What can hang from each mark
k897: k784
k784: k736
k236: k200
k880: k897
k200: k236 k784 k880
k736: k236
k357: k736 k897
k234: k784
k208: k200

Each row was made from one small tree. The marks that hang from a mark follow it in brackets, in the order of their numbers. Every link used is in the known rows. Write each row's tree.
Known rows
k357[k736[k236[k200[k880]]] k897]: [ 0.13  0.01 -2.14 -0.25 -0.91  1.62 -2.20  3.00 -1.80 -0.10 -0.65 -0.36
 -1.42 -0.34 -1.33 -0.20 -0.27 -1.13 -0.67]
k208[k200[k784[k736] k880[k897]]]: [ 0.75 -2.90  0.44 -0.57  0.18  0.64  0.05  3.65 -2.44 -1.15  0.83 -1.23
  0.78  0.56  0.79 -2.03  0.70 -0.26  0.62]
k880[k897[k784]]: [ 0.34 -0.44  0.81 -0.20  0.29  1.84 -0.32 -0.77  0.15  0.80 -0.19 -0.17
  0.31 -0.33 -0.63 -0.44 -0.52  0.48  0.51]
k208[k200]: [-0.06 -1.11 -0.08 -0.08  0.57  0.26  0.05 -0.22 -1.48 -0.16  1.08 -1.23
 -0.01  0.17  1.09  0.21  0.04  0.46  0.31]
k236[k200]: [ 0.04 -0.15  0.26  0.41 -0.26 -0.11  0.46  1.91 -0.39  0.23 -0.31  0.10
  0.51 -0.27 -1.17 -0.31  0.23 -0.49 -0.42]
k736[k236[k200[k784 k880]]]: [ 0.23 -0.85 -1.38  0.15 -0.33 -0.18 -1.05  5.76 -2.72 -0.07 -0.56 -0.11
 -0.12  0.11  0.03 -0.82  0.47 -1.78 -0.42]
k880[k897[k784[k736]]]: [ 0.44 -0.68  2.33 -0.39 -0.64  1.28  0.79  1.41  0.89  0.30  0.04 -0.13
  0.61  0.22 -1.12 -1.34  0.16  0.06  0.35]
k208[k200[k880[k897[k784[k736]]]]]: [ 0.54 -2.82  1.66 -0.77  0.47  2.21  0.11  0.36 -2.38 -0.08  0.81 -1.52
  1.04 -0.03  0.05 -1.59  0.17  0.89  0.77]
k200[k236 k784 k880]: [ 0.15 -0.89 -1.88 -0.79  0.90 -0.42 -1.88  4.05 -1.13  0.57 -0.40 -0.05
 -0.19 -0.07  1.79 -0.48  0.54 -1.42  0.63]
k880[k897]: [ 0.40 -0.46  0.55  0.26 -0.13  0.81  0.47 -0.23 -0.21 -0.34 -0.40 -0.07
  0.53  0.11 -1.21 -0.96 -0.11  0.29  0.35]
k784[k736[k236[k200[k880[k897]]]]]: [ 0.58 -1.48  1.54  0.50 -1.42  0.54  1.31  4.82 -2.49 -0.83 -1.06 -0.31
  1.01  0.61 -2.78 -2.76  0.93 -0.91 -0.25]
k897[k784[k736]]: [ 0.03 -0.25  1.77 -0.62 -0.46  0.48  0.31  1.68  1.13  0.61  0.50 -0.02
  0.12  0.10  0.07 -0.34  0.29 -0.22  0.00]
k208[k200[k880]]: [ 0.11 -2.12 -0.68 -0.40  1.09  0.90 -0.68 -1.13 -3.29 -0.38  0.77 -1.41
  0.42 -0.25  1.17 -0.33 -0.03  0.83  0.47]
k234[k784[k736[k236[k200[k880]]]]]: [ 0.12 -0.42  0.78  0.92 -1.77 -0.43  0.22  5.95 -3.15 -0.17 -0.56  0.00
  0.22  0.81 -0.73 -1.87  1.06 -2.05 -0.13]
k880[k897[k784[k736[k236[k200]]]]]: [ 0.35 -0.46  2.45  0.34 -1.51  0.92  1.27  5.20 -0.23  0.46 -0.45 -0.22
  0.48  0.57 -2.36 -1.75  0.58 -1.09 -0.18]
k208[k200[k880[k897]]]: [ 0.52 -2.56 -0.13 -0.14  0.98  1.72 -0.21 -1.36 -3.55 -0.72  0.32 -1.51
  0.83 -0.16 -0.04 -1.22 -0.14  1.15  0.80]
k357[k897[k784[k736]]]: [ 0.23  0.17  1.45 -1.28 -0.88  1.23 -0.94  1.82  2.02  0.74  0.68  0.39
 -0.29 -0.49 -0.50 -0.91 -0.28 -0.29  0.31]
k200[k236 k880]: [ 0.02 -0.84 -1.01 -0.57  0.87  0.05 -1.06  1.18 -1.41  0.52 -0.70 -0.26
  0.15 -0.26  0.56 -0.51  0.41 -0.43  0.66]
k200[k880]: [ 0.19 -1.00 -0.70 -0.34  0.53  0.67 -0.75 -0.90 -1.85 -0.24 -0.33 -0.17
  0.43 -0.40  0.03 -0.46 -0.06  0.35  0.13]
k784[k736]: [ 0.09 -0.25  1.48 -0.17 -0.90 -0.56  1.05  2.15  0.69 -0.52  0.24  0.09
  0.31  0.54 -0.42 -0.84  0.70 -0.43 -0.16]

Write each row's tree
[ 0.28 -2.40 -0.18 -0.80  1.68  2.14 -1.32  0.19 -2.66  1.15  0.22 -1.67
  0.48 -0.44  1.01 -0.80 -0.03  0.54  1.49]  k208[k200[k236 k880[k897[k784]]]]
[-0.09  0.74  1.13  0.85 -2.05 -0.98  0.53  4.81 -0.93 -0.12  0.03  0.08
 -0.70  1.49  0.34 -1.07  0.91 -1.98  0.16]  k234[k784[k736[k236]]]
[ 0.10  0.57  1.29 -1.01 -1.53  0.99 -0.92  3.67  1.32  0.72  0.47  0.13
 -0.98  0.12 -0.60 -0.99 -0.11 -0.97  0.17]  k357[k897[k784[k736[k236]]]]
[ 0.24 -1.13 -0.45 -0.99  0.01 -0.99 -0.80  6.12 -0.36  0.08 -0.19  0.04
  0.08  0.49  1.38 -1.34  1.25 -1.86  0.46]  k200[k236 k784[k736] k880]
[ 0.49 -1.33  1.58 -0.38 -0.75  1.67  0.06  2.39 -1.66  0.00 -0.49 -0.50
  0.30  0.43 -1.16 -1.90  0.27 -0.30  0.34]  k200[k880[k897[k784[k736[k236]]]]]
[ 0.62 -1.73  1.71 -0.71 -0.11  1.93  0.03  0.54 -0.97  0.06 -0.23 -0.30
  1.04 -0.21 -1.02 -1.76  0.11  0.42  0.48]  k200[k880[k897[k784[k736]]]]
[ 0.84 -1.92  0.78 -0.10 -0.69  0.31  0.44  5.79 -1.46 -0.83 -0.51  0.14
  1.27  0.15 -1.45 -2.50  0.88 -1.23 -0.12]  k236[k200[k784[k736] k880[k897]]]
[ 0.74 -1.65 -0.72  0.09  0.21  0.89 -0.61  3.56 -2.12 -0.32 -0.79  0.04
  1.02 -0.38 -1.01 -1.62  0.16 -0.79  0.04]  k236[k200[k784 k880[k897]]]
[ 0.41 -1.26  0.32  0.20 -0.15  2.16 -0.55  2.16 -2.82  0.73 -1.04 -0.48
  0.58 -0.36 -1.89 -1.33 -0.20 -0.30  0.08]  k736[k236[k200[k880[k897[k784]]]]]
[ 0.81 -1.79  0.46 -0.51 -0.42  0.41 -0.04  3.93 -1.05 -1.03 -0.27  0.04
  0.82  0.42 -0.33 -2.19  0.63 -0.77  0.29]  k200[k784[k736] k880[k897]]
[ 0.29 -0.96 -0.17 -0.42 -0.96 -0.64 -0.44  6.01 -1.58 -0.73 -0.04 -0.15
 -0.36  0.94  0.72 -1.35  0.94 -1.74 -0.20]  k200[k784[k736[k236]] k880]
[ 0.30 -0.31  2.17 -0.03 -1.28  1.03  0.82  3.31  0.13  0.27 -0.18 -0.35
 -0.07  0.83 -1.21 -1.43  0.33 -0.63  0.22]  k880[k897[k784[k736[k236]]]]
[ 0.09 -1.98 -1.97 -0.88  1.48 -0.23 -1.81  3.78 -2.53  0.37  0.71 -1.29
 -0.29  0.10  2.87 -0.27  0.60 -0.90  0.95]  k208[k200[k236 k784 k880]]
[ 0.34 -1.23 -1.23 -0.20  0.31  0.08 -1.12  3.89 -1.93  0.01 -0.34  0.12
  0.56 -0.48  0.14 -0.70  0.29 -1.08 -0.32]  k236[k200[k784 k880]]
[ 0.54 -1.63  0.50 -0.14  0.53  2.42 -0.59  0.34 -2.05  0.71 -0.80 -0.22
  1.29 -1.01 -1.80 -1.25 -0.35  0.38  0.22]  k236[k200[k880[k897[k784]]]]
[ 0.19 -2.24 -0.43 -1.05  0.60 -0.81 -0.75  5.99 -1.83 -0.05  0.90 -1.20
  0.04  0.61  2.46 -1.11  1.30 -1.38  0.77]  k208[k200[k236 k784[k736] k880]]
[ 0.08  0.98 -2.42 -0.16 -1.35  0.46 -2.24  6.78  0.37  0.13 -0.04  0.03
 -2.06  0.26 -0.13  0.34 -0.08 -2.49 -0.81]  k357[k736[k236[k200[k784]]] k897]
[ 0.61 -1.31 -0.82  0.41 -0.49  0.61 -0.60  5.50 -2.88 -0.36 -1.01 -0.18
  0.36  0.23 -1.16 -1.80  0.34 -1.47 -0.07]  k736[k236[k200[k784 k880[k897]]]]
[ 0.43 -1.47  0.20 -0.36 -0.55 -0.48  0.00  6.05 -1.19 -0.45 -0.09  0.19
  0.86  0.07 -0.28 -1.55  0.98 -1.51 -0.47]  k236[k200[k784[k736] k880]]
[ 0.45 -1.54  1.32 -0.91  0.20  1.34 -0.29  2.60 -0.55  0.85 -0.62 -0.34
  0.81 -0.03 -0.48 -1.83  0.61 -0.38  1.00]  k200[k236 k880[k897[k784[k736]]]]
[ 0.25 -2.18 -1.60 -0.63  1.17  0.39 -1.48  1.74 -3.01 -0.39  1.05 -1.27
  0.05 -0.07  2.37 -0.18  0.11 -0.13  0.43]  k208[k200[k784 k880]]
[ 0.22 -2.07 -0.25 -0.50 -0.39 -0.40 -0.37  5.75 -3.03 -0.86  1.04 -1.42
 -0.33  1.08  1.78 -1.16  0.99 -1.25  0.13]  k208[k200[k784[k736[k236]] k880]]
